What can hang from each mark:
K_200: K_433 K_615
K_937: K_433 K_863
K_163: K_863
K_752: K_863
K_902: K_863
K_433: K_752 K_937
K_863: K_163 K_752 K_902
K_615: K_163 K_200

Every row comes from one small tree of marks. The marks that hang from a mark follow it in brackets, in the order of their numbers. Every link used is in the known rows. Which tree was each row made from?
Known rows:
K_200(K_433 K_615): [-0.94 -1.24  0.83 -1.16 -0.47 -0.10 -2.12 -1.09  0.08  0.06  0.10  2.79
 -1.40  1.86 -1.56  0.80  0.43  0.96 -0.16 -1.37 -1.73 -0.98]
K_902(K_863(K_752)): [ 0.24  0.76 -0.32  1.78 -0.26 -0.50  0.42  0.09 -0.05 -0.24 -4.30 -1.39
  0.49 -0.83 -0.59  0.10  0.96 -0.15  1.68  0.42  0.42 -1.13]
K_937(K_433(K_752) K_863(K_163 K_902)): [ 1.28 -1.76 -1.49 -0.06  1.41  1.36  0.27  0.07 -0.50 -3.77  3.76  0.21
  1.13 -0.52 -1.15 -1.01 -1.66 -0.02  0.51  0.84  0.09  0.45]
K_863(K_752): [-0.54 -0.59  0.21  1.55 -0.39 -0.12  1.11  1.12  0.27  0.23 -1.63 -1.28
 -0.64  0.09 -0.04 -0.05 -0.13 -0.59  0.40  0.42  0.56 -1.01]
K_752(K_863): [-0.30  1.90  0.05  1.56  0.08 -0.48 -0.81  0.53 -0.21 -0.44 -3.58  0.47
 -0.76 -0.94  2.17 -0.70  0.98  0.29 -0.86 -0.66  0.36  0.20]
K_200(K_615): [-0.39  0.34  0.88  0.34  0.03 -0.51 -1.24 -0.36  0.33  0.92 -1.54  0.90
  0.11  1.11 -0.59 -0.27 -0.29  0.38  0.71 -0.42 -0.63 -0.67]
K_937(K_433(K_752)): [ 0.28 -0.88 -0.55 -1.32  0.13 -0.06  1.24  1.16 -0.49 -2.59 -0.01  0.47
  0.12 -0.53  0.42 -1.28 -0.95  0.26  0.57  0.30  0.94  0.39]
K_902(K_863(K_163 K_752)): [ 0.30 -0.43 -0.86  2.44  0.24 -0.12  0.89 -0.26  0.27  0.18 -3.00 -2.79
  0.97 -0.18 -1.13  0.52  0.27 -0.10  2.25  1.09  0.53 -0.34]
K_752(K_863(K_163)): [-0.18  0.68 -0.49  2.30  0.60 -0.06 -0.31  0.20  0.11 -0.07 -2.26 -0.93
 -0.29 -0.31  1.80 -0.26  0.31  0.34 -0.21 -0.03  0.50  0.93]
K_937(K_433): [ 0.36 -0.51  0.14 -0.76  0.02 -0.37  1.46  0.86 -0.13 -0.87 -1.00  1.27
 -0.41 -0.23  1.45 -0.70 -0.40  0.18  0.04 -0.03  0.62  0.77]
K_615(K_200(K_433(K_937(K_863(K_902))))): [ 0.94 -0.72  0.16 -0.75 -0.51 -0.08  0.41 -1.11 -0.32  1.24  1.27  2.97
 -0.60  0.23  2.17  1.84  1.45  0.08 -2.23 -0.91 -0.68  1.04]
K_615(K_163(K_863(K_902)) K_200(K_433)): [-0.62  0.39  1.63 -1.87 -0.64 -1.08  0.88 -0.39  0.27  4.52  1.87  1.70
 -1.16  1.19  2.61  1.38  0.25 -0.60 -1.81 -0.19  0.73  0.61]
K_937(K_433 K_863(K_163)): [ 0.71 -0.58  0.25 -0.19  1.60  0.89  0.69 -0.05  0.01 -1.57  1.45  0.75
  1.07 -0.59  0.07 -1.01 -0.19 -0.43 -0.01  0.31 -0.05  0.23]
K_902(K_863): [ 0.53  1.63 -0.25  1.44 -0.16 -0.49 -0.04 -0.43 -0.25  0.69 -4.64 -0.60
  0.89 -1.08  0.00 -0.02  1.18  0.22  1.20 -0.02  0.85 -0.39]
K_163(K_863): [-0.29  1.80  1.14  0.77 -0.14 -0.60 -0.46  0.48  0.03  2.30 -1.04 -0.53
  0.75 -1.15  2.75 -0.25  0.98  0.15 -0.76  0.10  0.59  0.28]
K_433(K_752 K_937(K_863)): [ 0.99  1.37 -1.01 -0.56  0.17  0.99 -0.70  0.24 -0.57 -3.06  0.62 -1.62
  2.03 -2.29 -1.84 -1.18  0.40  0.05  0.30  0.13 -0.45 -0.15]
K_902(K_863(K_163)): [ 0.55  0.41 -0.81  2.10  0.36 -0.09  0.44 -0.79  0.07  1.03 -3.30 -1.95
  1.33 -0.48 -0.28  0.37  0.44  0.25  1.76  0.63  0.93  0.34]
K_937(K_433 K_863(K_163 K_752)): [ 0.50 -1.44  0.18  0.07  1.45  0.87  1.12  0.48  0.19 -2.51  1.76 -0.07
  0.72 -0.35 -0.84 -0.93 -0.36 -0.80  0.46  0.72 -0.47 -0.41]
K_200(K_433(K_752)): [-0.77 -1.32 -0.46 -0.94 -0.55  0.62 -0.69 -0.06 -0.60 -1.07  0.69  0.95
 -1.18  0.17 -0.90  0.24  0.28  0.64 -0.62 -0.76  0.44 -0.79]
K_433(K_937): [ 0.89  1.10 -0.44  0.40 -0.76 -0.11  0.52  0.16  0.05 -0.01 -1.70 -1.02
  0.64 -1.16  0.33  0.15  0.60  0.33 -0.02 -0.20 -0.38  1.17]
K_863(K_163 K_752 K_902): [ 0.40 -3.55 -2.05  3.61 -0.06  0.60  1.50  0.34  0.54  0.01  2.02 -2.72
 -0.54  1.56 -0.80  1.39 -2.35 -0.08  1.23  1.60  0.38  0.79]
K_752(K_863(K_163 K_902)): [ 0.41 -0.16 -1.55  2.93  0.31  0.05 -0.54  0.05 -0.04 -0.59 -1.05 -0.59
 -0.73  0.05  1.65  0.30 -0.58  0.68 -0.27  0.12  0.28  1.47]

Which tree is each row?
[ 1.36 -0.14 -1.13  1.51  0.05  0.84  0.25 -0.20  0.19 -1.42  1.09 -1.70
  1.17 -0.95 -1.31  0.38 -0.01 -0.09  0.22  0.46 -1.25  0.84]
K_433(K_937(K_863(K_163 K_752 K_902)))
[ 0.47  0.16 -0.20  2.04  0.45  0.85 -0.58  0.19 -0.14 -0.93  0.64  0.31
  0.11 -0.64 -0.76 -0.20  0.00 -0.73 -0.50  0.13 -0.18 -1.47]
K_937(K_863(K_752 K_902))
[ 0.91  1.28 -0.08  0.49 -0.11  0.47  0.03  0.16  0.05 -1.31 -0.71 -0.94
  1.09 -1.70 -0.93 -0.30  1.08 -0.34 -0.17 -0.08 -1.19 -0.13]
K_433(K_937(K_863(K_752)))
[ 0.01  0.07  0.00  1.70 -0.50 -0.50 -0.22  0.86  0.07  0.96  0.55 -1.03
  0.04 -0.49  1.89  0.49 -0.12  0.10 -0.25  0.69  0.04  0.13]
K_163(K_863(K_752 K_902))
[-0.97  0.19  1.77 -2.05 -0.51 -0.80  1.58 -0.34  0.34  4.31  0.28  1.76
 -1.57  1.53  1.47  0.97  0.31 -0.97 -1.48 -0.52  1.20 -0.02]
K_615(K_163 K_200(K_433))
[-1.04  1.30  1.01  0.19 -0.50 -0.75  0.81  1.12  0.62  2.79 -0.05 -1.89
 -0.42  0.19  0.27 -0.43 -1.02 -0.86  0.39  0.82  1.15 -0.57]
K_615(K_163(K_863(K_752 K_902)))
[-1.07  0.32  1.16 -2.35 -0.31 -0.67  1.00 -0.09  0.02  2.54  0.53  1.34
 -1.43  1.07  1.14  0.39  0.18 -0.76 -1.28 -0.44  1.15 -0.22]
K_615(K_163 K_200(K_433(K_752(K_863))))
[ 0.87 -0.27 -0.68  2.49  1.11  1.24 -0.51 -0.71 -0.01  0.30  1.61 -0.25
  0.92 -0.28 -0.32  0.06 -0.50 -0.34 -0.41  0.36  0.34 -0.05]
K_937(K_863(K_163 K_902))
[-1.06 -0.10  1.25 -2.54 -0.43 -0.58  1.42 -0.16  0.11  3.16  1.06  1.22
 -1.24  1.27  0.80  0.54 -0.11 -0.89 -1.11 -0.24  1.41 -0.30]
K_615(K_163 K_200(K_433(K_752)))
[-0.87  1.29  1.42 -0.52 -0.13 -0.93 -1.20 -0.11  0.66  2.21 -0.34  0.08
  0.00  1.33 -0.79 -0.46 -1.03 -0.03  0.95  0.06 -0.47 -0.74]
K_200(K_615(K_163(K_863(K_902))))
[-1.19  1.71  1.95 -0.83  0.04 -1.01 -1.10  0.00  0.73  2.51 -0.90 -0.10
  0.21  1.11 -0.81 -0.72 -0.63 -0.21  1.01 -0.02 -0.33 -0.92]
K_200(K_615(K_163(K_863)))
[ 1.16 -0.02 -2.70  0.78 -0.24  0.48 -0.46  0.38 -0.48 -3.67  0.60 -2.56
  0.90 -1.31 -0.66 -0.32 -0.72  0.96  0.73  0.56 -0.51  1.69]
K_433(K_752(K_863(K_163 K_902)) K_937)
[ 1.03  0.52 -1.42 -0.11  0.54  1.26 -0.31 -0.01 -0.35 -2.70  1.52 -2.60
  2.33 -1.84 -2.01 -0.92 -0.10  0.06  0.71  0.61 -0.41  0.37]
K_433(K_752 K_937(K_863(K_163)))
[ 0.60 -0.54  0.20 -1.55 -0.23  0.12  0.30 -0.83 -0.50  0.37  1.39  2.15
 -0.06 -0.13  1.55  1.14  1.51 -0.03 -1.84 -0.75 -0.34  0.50]
K_615(K_200(K_433(K_752 K_937(K_863))))
[-1.79 -0.26  0.65 -2.48 -0.25 -0.19 -2.42 -0.41  0.01 -1.37  0.60  1.41
 -1.52  1.64 -2.94 -0.55 -0.50  0.55  0.58 -0.97 -1.22 -1.77]
K_200(K_433(K_752(K_863)) K_615(K_163))
[-0.45  0.41  1.37 -2.44 -0.82 -0.80  1.72 -0.43  0.38  3.62  0.43  1.35
 -1.17  1.08  1.11  1.11  0.52 -0.75 -1.32 -0.54  0.48  0.64]
K_615(K_163 K_200(K_433(K_937)))
[-0.66  2.08  2.38 -1.38 -0.14 -1.46  1.58  0.26  0.55  5.51 -0.13  0.16
  0.19  0.39  3.32  0.23  0.40 -1.26 -1.20  0.33  1.56  0.40]
K_615(K_163(K_863) K_200)
[-1.64 -0.54  1.47 -2.07 -0.53 -0.38 -1.56 -0.79  0.46  1.22  0.29  1.99
 -1.72  2.27 -2.50  0.31 -0.33  0.31  0.33 -1.12 -1.14 -1.39]
K_200(K_433 K_615(K_163))
[ 0.03 -1.40  0.03 -0.71 -0.01 -0.12  0.49 -0.67 -0.36  0.99  1.07  1.92
 -0.72  0.72  2.34  1.23  0.90  0.15 -1.70 -0.48  0.46  0.71]
K_615(K_200(K_433(K_752(K_863(K_163)))))
[ 1.14  1.09 -0.35  0.87  0.34  0.76  0.04 -0.45  0.15 -0.41 -0.01 -1.33
  1.65 -1.41 -0.62 -0.11  0.71 -0.04 -0.06  0.04 -0.83  0.91]
K_433(K_937(K_863(K_163)))
[ 1.35  0.70 -0.80  1.02 -0.29  0.57 -0.11  0.04 -0.05 -1.72  0.20 -0.75
  0.79 -1.41 -0.97  0.14  0.45 -0.11 -0.14  0.01 -1.31  0.29]
K_433(K_937(K_863(K_752 K_902)))
[-0.03 -1.16  0.33 -1.10 -0.34 -0.18  0.65 -0.54 -0.44  1.41  0.90  2.39
 -0.78  0.63  2.21  1.24  0.97  0.00 -1.72 -0.63  0.63  0.26]
K_615(K_200(K_433(K_752)))
[-1.29  1.24  1.89 -0.67 -0.08 -1.02 -0.91  0.26  0.84  2.18 -0.79 -0.50
  0.06  1.27 -1.14 -0.67 -0.69 -0.37  1.16  0.21 -0.58 -1.30]
K_200(K_615(K_163(K_863(K_752))))
[ 0.58 -1.32 -1.45 -0.48  0.38  0.04  0.73  0.97 -0.49 -3.55  0.58  0.20
 -0.19 -0.33  0.66 -1.06 -1.38  0.60  0.63  0.47  0.53  1.14]
K_937(K_433(K_752(K_863(K_163 K_902))))
[ 0.25 -0.80 -0.91 -0.83  0.53  0.01  0.86  1.06 -0.44 -3.25 -0.01 -0.01
  0.01 -0.54  0.78 -1.31 -0.90  0.45  0.60  0.39  0.60  0.85]
K_937(K_433(K_752(K_863(K_163))))
[-0.30 -1.26 -0.41 -2.18 -0.72  0.28 -2.26 -0.91 -0.23 -2.71  1.43  1.32
 -0.39  0.91 -3.07  0.44  0.14  1.32  0.58 -1.02 -2.47 -0.53]
K_200(K_433(K_752 K_937) K_615)
[-0.08 -0.42 -1.11 -1.27 -0.81  0.46 -1.20 -0.12 -0.66 -3.01  0.18  0.66
 -0.98 -0.80 -0.93  0.19  0.97  1.10 -0.67 -1.03 -1.04  0.24]
K_200(K_433(K_752(K_863) K_937))
[-0.28  0.11 -1.20  1.00  0.56  0.42 -0.38  0.69 -0.42 -1.90 -0.73 -1.86
  0.43 -0.73  0.02 -1.06 -0.49  0.30  0.51  0.45  1.13  0.14]
K_433(K_752(K_863(K_163)))
[-1.80 -0.28  1.18 -2.87 -0.34 -0.25 -2.24 -0.44  0.13 -0.05  1.88  0.92
 -0.73  1.51 -2.78 -0.32 -0.52  0.49  0.69 -0.60 -1.09 -1.71]
K_200(K_433(K_752) K_615(K_163(K_863)))
[ 0.52 -1.09 -0.77  2.73  0.96  1.23 -0.10 -0.17  0.19 -0.55  1.98 -1.09
  0.52  0.02 -1.14  0.18 -0.67 -0.70  0.12  0.76 -0.06 -0.70]
K_937(K_863(K_163 K_752 K_902))
